Known rows, with every way that one mark hangs from another:
k_604{k_251}: [  6,  -5,  17,   5,  11,  12,  -1, -14,  19,   8,  -7,  24,   9, -20,  10,
  -6, -23,  40,   0, -15,  -2,   7,   9,  11, -20,   7, -22, -19, -32,  -6,
  -3]
k_276{k_604{k_251 k_292}}: [ 25, -19,  14,  36,  -6,  21, -11, -41,  26,  19,   3,  40,   2, -17,   7,
 -22, -28,  58, -28,  14,  16,   2,  27,  15, -45,  17, -18, -25, -25,  -1,
 -24]
k_276{k_604{k_219 k_251{k_665}}}: [ 14, -14,  43,  27,  -6,  33,   9, -37,  25,   7,   5,  26, -16,   6,   5,
  -6,  -1,  52, -29,   7,   2,   1,  27,  -1, -36,  36,   2, -19, -32,   8,
   3]
k_238{k_604{k_251{k_665} k_292 k_319}}: [ 41,  -1,  15,   4,  20,  -4,  14, -30,  13,  19,  -2,  37,  10, -18,  -2,
 -37, -25,  59, -24,   7,  15,  26,  12, -15, -21,  24, -20,  -7, -46,  11,
  12]
k_529{k_665}: [-15,   1, -10, -11,  36,   5,  -8, -11, -13,  15,   8,   6,  -5, -14, -13,
  21,  -8,  27,  -8, -24,   9,   1,  21,  -5,  -1,   1,  -3, -11, -26,  -1,
 -17]
k_529{k_604{k_219 k_319} k_665{k_251}}: [-40, -29,  -3,  -1,  67, -17,  11, -31, -33,  16,  26,  17, -24,   5,   6,
 -13,   1,  34, -11, -27,  -9,  27,   1,   5, -23, -11,  28,   6, -50,  30,
 -28]
k_605{k_251{k_665} k_529{k_604}}: [ 24, -27,  10, -24,  37,   3,  11, -53,  16,  11, -38,  66, -15,  -5,  18,
   5, -20,  13,   4, -17, -40,  15,  -1,  -9,   4,  -4, -24,  -1,   4, -21,
  16]
k_238{k_604{k_219 k_251 k_292 k_319}}: [ 21,  -4,  34,  16,  19,  -7,  15, -11,  -2,  10,  20,  22,  17,  -1,  24,
 -35, -13,  71, -23,   4,   0,  38,   8,  -4, -29,  20, -14,   3, -43,  24,
   9]
k_604{k_251{k_665} k_292 k_319}: [ 31, -11,   4,   9,  14,  -6,  10, -41,  14,  24,  11,  41, -13, -25, -13,
 -27, -27,  43, -21, -19,  25,   8,   6,  -5, -50,  24, -10, -23, -54,  21,
  17]
k_251{k_665}: [ 15,   7,   5, -12,  15,  14,  10, -21,  16,   4, -15,  12,  -9,   3, -12,
  -2,   9,  11, -21,  -7,   0, -12,  12, -13,  -4,  31,  -2, -17, -14,  -8,
  11]
k_485{k_605}: [  0,  -8, -10,  -9,   7,  -6,   3,  -2,  21, -20,  -4, -12,  15,  21,   6,
  -7,  11,  11,  14,  -8,   3,   5,  -6,   1,   6,  -4,  -8, -10,  -2, -25,
  -7]
k_529{k_604{k_219} k_665}: [-36, -17,  21,   0,  48,   2,  10, -16, -23,  12,   9,  15, -21,  -3,   9,
   1,   3,  40,  -3, -21, -19,  25,  14,   8,   6,  -5,   7, -20, -30,   9,
 -14]
k_276{k_604{k_292 k_319}}: [ 14, -19,  -1,  17,   2,  -1, -21, -35,   8,  21,  20,  13, -11,  -4, -10,
 -20,  -9,  40, -37,  11,  13,   5,  14,   1, -50,  -2,   0,  -3, -13,  24,
 -22]
k_238{k_604}: [ 12,  11,  14,  -9,  19,   3,   0,   0,   6,   2, -13,   7,  27,   4,  13,
 -17,  -3,  39, -18,  13, -15,  18,  13, -10,  10,   6, -22,   6,  -5,  -9,
  -9]
k_325{k_604{k_251}}: [  3,  14,  21,   4,  11,  16,  24, -30,   9,  14,  -1,  30,   7,  -2, -19,
   0,   0,  34,  15, -18,  11,   8,   3,  31, -33,  -5, -17,  -8, -20,   7,
 -16]
k_238{k_604{k_219 k_251 k_319}}: [  6,   0,  40,   2,  21,  -7,  10,  -6,   0,   4,  12,  10,  13,   3,  19,
 -21,  -6,  63, -12,  -3,  -9,  39,   5,  -8, -19,   6, -10,  10, -38,  24,
  16]
k_238{k_604{k_251 k_292 k_319}}: [ 29,  -5,  14,   7,  20, -10,   4, -19,   7,  18,   5,  29,  22, -19,  11,
 -38, -30,  64, -17,   5,   8,  33,   8,  -4, -24,   3, -24,   0, -39,  13,
  -1]
k_485{k_605{k_251{k_665}}}: [ 15, -16, -11, -13,  14,   4,  14, -23,  17, -28, -19,   7,  15,  14,  -6,
   3,   1,   9,  29, -16,  -1,   2,  -6, -10,  18,   5, -11,  -7, -10, -22,
  21]
k_276{k_604{k_219 k_251 k_292 k_319}}: [ 12, -24,  30,  37,   2,   6,  -6, -37,   9,  19,  32,  23, -15,  -1,   7,
 -21, -12,  65, -34,   4,  11,  17,  16,   8, -64,  16,   2, -10, -37,  34,
  -7]
k_485{k_605{k_251 k_529{k_604 k_665}}}: [  1, -38, -12, -23,  36, -10,   8, -34,   9,  -5, -20,  34,   3,   3,  16,
  14, -19,  17,  31, -26, -13,  27,  -3,   2,  19, -31, -16,  -6,   1, -33,
  -6]
k_604{k_219 k_251{k_665} k_292}: [ 28,  -6,  35,  30,  12,  21,  31, -30,  13,   7,  13,  37,  -4,   1,  19,
 -21,  -7,  53, -26,  -7,   7,   4,  18,   6, -36,  59, -10, -31, -52,   4,
  19]
k_529{k_604{k_219 k_319}}: [-31, -18,  28,  -3,  31, -17,   3, -14, -10,   6,  11,   4, -21,  10,  13,
 -22,  14,  31,  -6, -15, -36,  31, -10,   6, -18, -14,  11,  -3, -17,  29,
   5]
k_529{k_604{k_319} k_665{k_251}}: [-31, -30, -26, -10,  65, -21,  -1, -35, -24,  24,  11,  27, -21, -12,  -7,
 -18, -16,  26,  -5, -26,   1,  23,   1,   3, -18, -25,  14,   1, -45,  21,
 -40]
k_276{k_604{k_251{k_665} k_292 k_319}}: [ 32, -20,  11,  23,  -4,   8,  -6, -55,  23,  24,   9,  39, -19, -19, -17,
 -23, -23,  52, -36,   5,  26,   5,  19,  -4, -56,  19,  -3, -19, -39,  20,
  -4]
k_604{k_292}: [ 13,  -1,  -6,  10,  16,   4,  -4, -14,   6,  11,   4,  15,  14,  -1,   8,
 -18,  -8,  28, -23,   0,   1,  -2,  10,  10, -24,  17, -16, -15, -13,  -4,
 -15]

Rows:
[-15, -29, -26,  12,  63,  -2,   8, -40, -17,  20,   3,  45,  -4, -14,   9,
 -31, -23,  37, -17,  -8,   5,  12,  18,  18, -15,   2,  -1, -17, -42,  -4,
 -52]	k_529{k_604{k_292} k_665{k_251}}
[ 10,   5,  45,  11,  18,  12,  17,  -1,   8,  -2,   1,  18,  24,   6,  31,
 -18,  -7,  64, -13,  10, -15,  30,  15,  -2,  -4,  22, -18,  -2, -32,   1,
   8]	k_238{k_604{k_219 k_251}}
[  9, -28,   6,  -3,  42,  -3,   6, -43,  10,  37,  -8,  70, -19, -26,  23,
  -4, -39,  41, -12, -17,  -4,  26,  20,  13, -21,  -9, -22, -26, -22, -26,
 -29]	k_605{k_529{k_604{k_251 k_292} k_665}}
[  6, -16,  28,  24,  17,  -9,  13, -21,  -3,  14,  38,  19,  -4,  -5,  17,
 -24, -12,  58, -18, -20,   4,  24,   2,   7, -59,  21,  -4,  -9, -54,  36,
  14]	k_604{k_219 k_251 k_292 k_319}
[ -7, -26, -14, -15,  55,  -7,   4, -39,   4,  27, -10,  53, -18,  -2,  22,
   0, -20,  16, -15, -17, -14,  16,  13,   7, -18, -16,  -6,   0,  -9, -26,
 -46]	k_605{k_529{k_604 k_665{k_251}}}
[  6, -15, -17, -22,  22, -10,   3, -14,  19,  -1,  -3,  12,  -2,  16,   9,
  19,   0,   7,   6, -20,   9,  14,   4,  -2,   1, -14,  -7,  -8,   3, -40,
 -19]	k_485{k_605{k_529{k_665}}}
[-28, -25, -20,  -1,  64,  -2,   4, -33, -15,  18,  -2,  33,  -8,  -8,   4,
 -15, -15,  29,  -5, -14,  -4,  12,  13,  10,  -4, -12,   6, -11, -36,  -4,
 -46]	k_529{k_604 k_665{k_251}}
[ -4, -32, -25, -14,  41, -14,  12, -29,  17,   0, -12,  30,  -8,  16,  19,
  -3,  -4,   9,   9, -16,   0,  19,  -1,   7,   0, -20,  -2,  -6,  -4, -42,
 -39]	k_485{k_605{k_529{k_604 k_665{k_251}}}}
[ 28, -17,  39,  43,  -4,  31,  12, -48,  22,  11,  11,  37, -11,   1,   8,
 -20,  -8,  57, -39,  13,  13,   0,  32,   5, -45,  47,  -2, -27, -36,   5,
  -3]	k_276{k_604{k_219 k_251{k_665} k_292}}
[ -4,   8,  16,  -4,  15,  -4,  17, -33,   0,  20,  13,  23,  -5,  -5, -30,
  -2,   1,  34,  15, -30,  16,  19,  -7,  23, -48, -18,  -7,   4, -28,  31,
  -8]	k_325{k_604{k_251 k_319}}
[ 13, -23,  16, -17,  28, -12,   8, -43,  25,  29, -18,  57, -32, -12,  13,
 -11, -21,  24, -12, -20, -17,  27,  -1,  -3, -29, -14, -13, -11, -11, -11,
   1]	k_605{k_529{k_604{k_251{k_665} k_319}}}
[  4,  12,   0,  -1,  17,  -8,  18, -32, -10,  18,  22,  17,  -2,   8, -32,
 -13,  13,  26,  -5, -16,  18,  13,  -5,  23, -50, -11,  -5,   6,  -9,  32,
 -20]	k_325{k_604{k_292 k_319}}
[  5, -38,  -9, -24,  27, -23,   5, -32,  18,  -8, -19,  29,   2,  11,  17,
  -2, -12,  10,  30, -22, -24,  32, -20,  -1,   4, -39, -14,   5,   8, -21,
   4]	k_485{k_605{k_251 k_529{k_604{k_319}}}}
[-24, -29,  -5,  21,  63,   0,  19, -35, -23,  15,  20,  36,  -7,   3,  22,
 -28,  -7,  45, -21,  -9,  -4,  16,  17,  20, -21,  14,  12, -13, -45,   6,
 -41]	k_529{k_604{k_219 k_292} k_665{k_251}}
[  4, -21, -29, -16,  32, -10,   9, -23,  19,  -3,  -1,  18,   0,  21,  15,
  11,  -1,   4,   4, -17,  11,   8,   4,  -1,  -8,  -9,  -4,   2,  -5, -42,
 -35]	k_485{k_605{k_529{k_665{k_251}}}}
[ 16, -23, -12, -21,  17,  -7,   5, -22,  23, -17, -18,  21,  16,  18,  21,
  14, -10,   6,  25, -20, -14,  13, -11,  -1,   6, -19, -21,   7,  12, -36,
   3]	k_485{k_605{k_251 k_529}}
[ 32,   1,  19,  14,  17,   8,   7, -15,  15,  12, -10,  36,  33, -16,  23,
 -35, -30,  63, -17,  16,   3,  23,  19,   6, -10,  19, -35, -13, -31, -10,
 -10]	k_238{k_604{k_251 k_292}}
[ 15,   3,  23,   6,  24, -14,  10,  -4, -11,   5,  21,   3,  15,  16,  19,
 -29,   7,  53, -32,   9,  -8,  31,   5, -10, -21,  17,  -5,  13, -23,  27,
   3]	k_238{k_604{k_219 k_292 k_319}}
[ 34, -31,   6, -12,  36,   2,  15, -59,  13,  15, -34,  74,  -9,  -9,  20,
  -4, -28,  19,  -3, -11, -32,  15,   3,  -3,  -5,   4, -27,  -8,  -1, -21,
  11]	k_605{k_251{k_665} k_529{k_604{k_292}}}
[ 23,   2,   2,  -3,  24, -17,  -3, -10,  -3,  13,   6,  11,  19,  -2,   5,
 -33, -11,  48, -26,  11,   1,  26,   6, -11, -14,   2, -16,   8, -17,  16,
  -6]	k_238{k_604{k_292 k_319}}
[  9, -31,   8, -21,  38,  -5,  -1, -40,   9,  12, -33,  57,   1,  -7,  32,
   6, -27,  20,  12, -18, -48,  25,  -4,   6,   0, -26, -30,   6,   9, -19,
  -1]	k_605{k_251 k_529{k_604}}
[  1, -24,  35,  -2,  25,   1,  12, -28,  21,  18, -12,  50, -19,   2,  44,
  -7, -13,  33,  -9, -12, -35,  28,   4,  13, -23,  -5, -17, -11,  -6, -20,
  -8]	k_605{k_529{k_604{k_219 k_251}}}
[ 16,   0,  20,  -7,  19, -12,   0, -11,   8,  12,   0,  18,  16, -14,   5,
 -22, -23,  56,  -8,  -1,  -1,  34,   7, -11, -14,  -5, -20,   7, -34,  13,
   4]	k_238{k_604{k_251 k_319}}
[ -2,  -6,  15,  12,  21, -14,   3, -11, -14,   9,  40,   0,  -7,  16,   9,
 -17,  13,  38, -31, -14,  -4,  15,  -4,   1, -48,  17,   9,   4, -28,  38,
  10]	k_604{k_219 k_292 k_319}
[ -8, -28,   5,  14,  45,   3,   7, -38,  -8,  31,  -2,  54,  -9, -41,   3,
 -20, -42,  59,  -2, -18,  10,  25,  24,  20,  -9,  -4, -16, -43, -50,  -3,
 -25]	k_529{k_604{k_251 k_292} k_665}
[ 32, -11,   2, -27,  28,  10,   8, -44,  14,   8, -27,  51,  -3,   0,  11,
  25, -18,   8,  -4, -22, -24,   2,   5, -18,  -4,   9, -24,  10,   2, -21,
  20]	k_605{k_251{k_665} k_529}
[ 19, -32,  -4, -23,  25,  -6,  20, -40,  27, -13, -34,  40,  -2,  15,  13,
   0,  -8,   7,  26, -14, -21,  18, -10,  -6,  17, -11, -17,  -9,   8, -38,
  12]	k_485{k_605{k_251{k_665} k_529{k_604}}}
[-32, -20,  -5, -19,  51, -21,  -7, -28, -22,  26,   6,  17, -28, -24, -18,
  -4, -13,  32,   0, -30,  -5,  27,   4,  -1,  -4, -31,   9, -14, -32,  23,
 -16]	k_529{k_604{k_319} k_665}
[-18, -25,  -9,  -4,  52, -19,  -6, -31, -25,  32,  12,  27, -23, -26, -13,
 -17, -21,  42, -11, -22,   5,  28,   8,   6, -14, -20,   2, -22, -38,  23,
 -21]	k_529{k_604{k_292 k_319} k_665}
[  9, -13,  25,  35,  -1,  19,  -4, -27,   8,   6,  20,  13,  -3,  16,  13,
 -14,   7,  47, -41,  19,   0,   0,  25,  12, -39,  24,   1, -11,  -9,  12,
 -20]	k_276{k_604{k_219 k_292}}
[-12, -22,  39,   3,  27,  -5,  21, -33,   4,  13,   3,  29, -32,  -6,   6,
 -25,   0,  43,  -3, -19, -21,  31,  -4,   2, -24,   5,   5, -20, -45,  24,
  21]	k_529{k_604{k_219 k_251{k_665} k_319}}
[ -9, -25,  28,  -6,  41,   1,  11, -32,   5,  27,  -3,  55, -26, -10,  32,
   9, -20,  38,  -7, -23, -19,  31,  17,  10, -16,  -7, -11, -16, -22, -18,
 -16]	k_605{k_529{k_604{k_219 k_251} k_665}}
[ 18,  10,  28,  15,  20,   6,  16,  -1,  -3,  -1,   8,  10,  28,  17,  31,
 -28,   5,  54, -30,  20, -13,  21,  17,  -2,  -6,  31, -14,   2, -15,   3,
  -5]	k_238{k_604{k_219 k_292}}
[  7, -21,  16,  15,  -2,   3, -21, -35,  19,  21,  11,  22, -16, -16, -10,
 -10, -20,  50, -18,  -2,  12,  12,  14,   2, -48,  -9,  -3,  -6, -29,  24,
 -12]	k_276{k_604{k_251 k_319}}
[-30, -24,  32,   9,  45,   9,  14, -25, -13,  17,   6,  32, -18, -19,  13,
  -5, -16,  58,   4, -26, -12,  31,  19,  16,  -3,  -2,  -1, -30, -51,   7,
  -8]	k_529{k_604{k_219 k_251} k_665}
[  1, -16,  42,  30,  -4,  24,  -3, -27,  18,   6,  12,  19,  -7,   6,  16,
  -5,  -5,  58, -21,   6,  -4,   7,  23,  10, -38,  18,  -3, -13, -26,  12,
 -10]	k_276{k_604{k_219 k_251}}
[  0, -32,  -1, -25,  56,  -3,  -1, -44,  -7,  21, -23,  60,  -7, -18,  17,
  22, -35,  25,  13, -29, -30,  25,   9,   0,   6, -30, -23,   2,  -8, -13,
  -9]	k_605{k_251 k_529{k_604 k_665}}
[ 15, -22,  20, -12,  24,   2,  11, -41,  33,  24, -28,  63, -23, -11,  22,
  -9, -21,  23, -12, -11, -24,  20,   8,   4, -17,  -3, -21, -20,  -5, -30,
  -7]	k_605{k_529{k_604{k_251{k_665}}}}
[ 23,   9,  13,   7,  14,   3,  34, -50,   5,  24,  13,  43, -10,  -8, -38,
 -16,  -3,  37,  -4, -21,  32,  11,   1,  17, -57,  10,  -7,  -8, -35,  27,
  -2]	k_325{k_604{k_251{k_665} k_292 k_319}}
[-25, -26,  36,   6,  28, -13,   9, -22,  -3,  11,   8,  24, -20,  -6,  19,
 -26,  -6,  48,   3, -21, -26,  37,  -7,  11, -28, -12,  -1, -13, -39,  27,
   9]	k_529{k_604{k_219 k_251 k_319}}
[  9, -36,  -7, -18,  25, -12,   9, -30,  23, -13, -28,  32,   7,  13,  26,
   0, -13,  10,  32, -15, -27,  26, -13,   5,  13, -29, -19,  -3,  13, -35,
   0]	k_485{k_605{k_251 k_529{k_604}}}
